In the rows, 128 means zero.
Known rows, with every step that occurs
Z-Q-D: [147 112 131 142 165 123 137 127 143 106 131  68 106 142  68 107 136 150
  96 148 150 132 167]
Z-Q-V: [129 132 157 122 155 145 143 123 145  97 181  87 128 129  84 109 144 116
  90 143 156 111 130]
R-Z-Q: [145 120 128 131 138 110 139 149 149 126 146 108 140 140 104 111 126 125
  81 104 148 106 143]
R-Z: [157 131 131 109 163 105 143 163 159 141 132 112 133 127 132  82 115 123
  71 118 157 129 123]
M-F-R-B: [192 123 186 139 102 136 118 149 152 100 181 168 115 131 136  72 114 151
  52 120 147 165 128]
F-R: [152 109 161 129 168 120 146 149 153 112 141 115  91 139 149  80 116 145
  72 119 147 148 107]
Z-Q-D-F: [154 116 137 158 177 122 119 142 148 130 118  64 107 167  78 130 122 168
 115 135 150 163 147]
R-F: [147 163 151  88 156 120 144 137 161 113 177 144 109 133 132  87 114 116
  60 152 132 150 141]
D-F: [160 145 137 116 188 115 135 151 172 160 132  98 107 156 140 100 113 144
  95 129 157 186  91]
M-R-B-F: [173 154 160 127  81 110 115 107 158 141 161 155 114 131 139  71 144 100
  85 136 122 115 146]
B-R: [138 120 147 102 211 135 156 141 147 135 147 121 101 143 143  61 126 126
  91 129 121 159 118]
M-R-Z-Q-D: [171  98 133 171  87 105  97 138 153 111 120  78 124 123  67 115 116 150
  95 101 169  81 164]
F-R-Z-Q: [145  81 155 158 131 114 133 162 137 102 147 123 126 153 124 116 116 148
  76  79 137  98 139]
Z-R-F-M: [143 157 149  89 163 144 167 133 177 128 140 177  99 104 143  65  95 140
 102 144 139 187 125]
F-M-R: [172 132 136 122  86 116 124 125 209 138 114 113  76  84 148  88 112 138
  96 125 167 154  67]
B-F-M-R-Z-Q: [143 107 147 142  52  90 112 122 174 138 139 124 105 117 140 134 127 124
 108  95 113  89 121]
Z-R: [148 144 133  98 197 144 170 130 167 152 128 125 109 130 108  45 117 136
 100 135 175 171 128]
Q-D-F: [167 130 138 137 204 113 127 158 155 145 109  68 104 154 110  99 111 165
 108 149 158 186 124]
Q-V: [140 146 160 105 182 136 151 135 151 115 169  92 124 113 111  82 134 114
  81 159 165 132 108]
D-F-M-R-Z: [183 124 135 147  93  97 100 167 199 169  97 119 112 109 164 119  82 158
 109  84 164 157  57]
F-M: [151 136 130 104 153 117 156 140 183 137 116 112  89 102 156  86 117 139
  91 144 147 176  79]
Q-Z-R: [148 175 130 105 201 170 200 100 181 183 108 121 112 119 102  58 119 133
 122 153 210 192 136]
B-F: [133 145 152  94 174 105 151 120 157 149 159 109  93 149 141  85 149 105
  83 155 112 143 137]

Rows
[149 190 153 111 175 164 196  86 146 186 132 176 134 140 120  52 141 112
 129 163 155 171 180] => Q-Z-R-B-F
[144 109 146 108 203 123 153 167 133 138 140 133 130 141 148  69 113 124
  88 102 121 130 127] => B-R-Z
[131  93 143 130 175 125 148 153 128 123 154 127 137 159 119  98 124 130
  95  86 112 104 150] => B-R-Z-Q
[133  83 183 160 142 129 133 164 121  77 172 113 148 133 108 121 120 138
  84  90 143  72 133] => F-R-Z-Q-V
[172 109 180 123 127 131 119 147 170 112 178 118  85 133 134  86 109 156
  53 120 156 172 107] => M-F-R
[152 158 154 109 148 111 149 121 133 140 164 155 126 149 144  70 150 102
  81 154 102 136 156] => R-B-F
[152  84 207 155  99 138 110 157 137  76 210 117 140 127  95 128 114 146
  61  91 154  98 130] => M-F-R-Z-Q-V
[169  96 167 167 200 116 122 172 140 123 106  82  93 162 131 106  96 186
 104 125 148 177 119] => Q-D-F-R
[176  92 168 203 148 129 113 160 114  95 122 125 130 178 104 117 116 186
 110 110 132 144 162] => Z-Q-D-F-R-B
[131  68 174 172 151  97 122 151 103  98 140 101 117 168 103 130 129 151
 100 108  91  82 196] => B-F-R-Z-Q-D
[164 161 155 105  91 119 111 124 187 111 176 141  97 116 126  86 108 116
  63 132 151 130 128] => M-R-F
[174 105 137 178  90 115  90 133 186 131  93  72  83 125 102 141 104 183
 135 117 162 157 100] => Z-Q-D-F-M-R
[140  78 145 152 193 126 137 156 109 109 131  97 131 154  88 100 121 152
 107 108 111 105 183] => B-R-Z-Q-D
[176 118 134 129  79 101 117 151 196 146 108 123 109  81 152  95  99 137
  90  98 167 128  77] => F-M-R-Z
[137 141 168  86 196 136 147 142 141 108 186 163 107 149 146  71 113 118
  73 134  95 148 147] => B-R-F
[180 104 137 186 104 103  81 154 157 134 110  74 125 148  76 137 102 170
 117  89 170 113 144] => M-R-Z-Q-D-F
[145 187 145  96 164 171 195 104 187 161 122 175 105  97 134  78  95 138
 124 160 176 205 129] => Q-Z-R-F-M
[193 152 141 134  81 123 117 127 174 127 142 148 122 111 125  59 125 119
  76 124 168 128 124] => M-R-B
[158 105 134 167 171 105 116 169 135 136 114  76 138 165  82 137 106 168
 111 109 150 135 157] => R-Z-Q-D-F
[151 148 151 111 130 110 154 127 149 140 138 167 112 120 170  79 138 114
  98 156  93 155 122] => R-B-F-M
[156 123 144 121  79  86 116 131 183 156 128 129  99  99 167 106 117 120
  99 109 121 114 100] => B-F-M-R-Z
[165 122 137 142 185 111 129 159 170 148  83  79  89 127 135 113  98 179
 123 152 148 204  89] => Q-D-F-M
[152  92 148 164  68  89  99 123 157 125 115  96 101 112 106 138 124 145
 118 114 114  85 152] => B-F-M-R-Z-Q-D
[193 143 139 139  60 122 121 128 189 130 120 160 108  84 152  72 117 136
  95 126 157 149  88] => F-M-R-B
[159 110 165 147 184 117 129 167 159 137 130 112  97 163 162 107 102 167
  92 107 148 179  87] => D-F-R
[133 133 163  92 179 134 156 146 155 113 160 171  95 121 173  82 103 134
  91 137  84 167 110] => B-R-F-M
[175 122 167 146 141 128 145 156 135 103 143 164 123 141 151  64 119 140
  72 120 137 141 132] => F-R-B
[198 114 141 194  66 122  90 135 167 122 100 122 113 123 103 125 109 180
 133 119 149 152 123] => Z-Q-D-F-M-R-B
[175  98 178 135 121 116 114 171 163 117 171 132 116 128 140  94  97 154
  49  91 156 144 118] => M-F-R-Z
[153  87 158 174 147 110 119 178 140 125 136 117 132 178 140 140 100 168
  96  64 138 127 120] => D-F-R-Z-Q
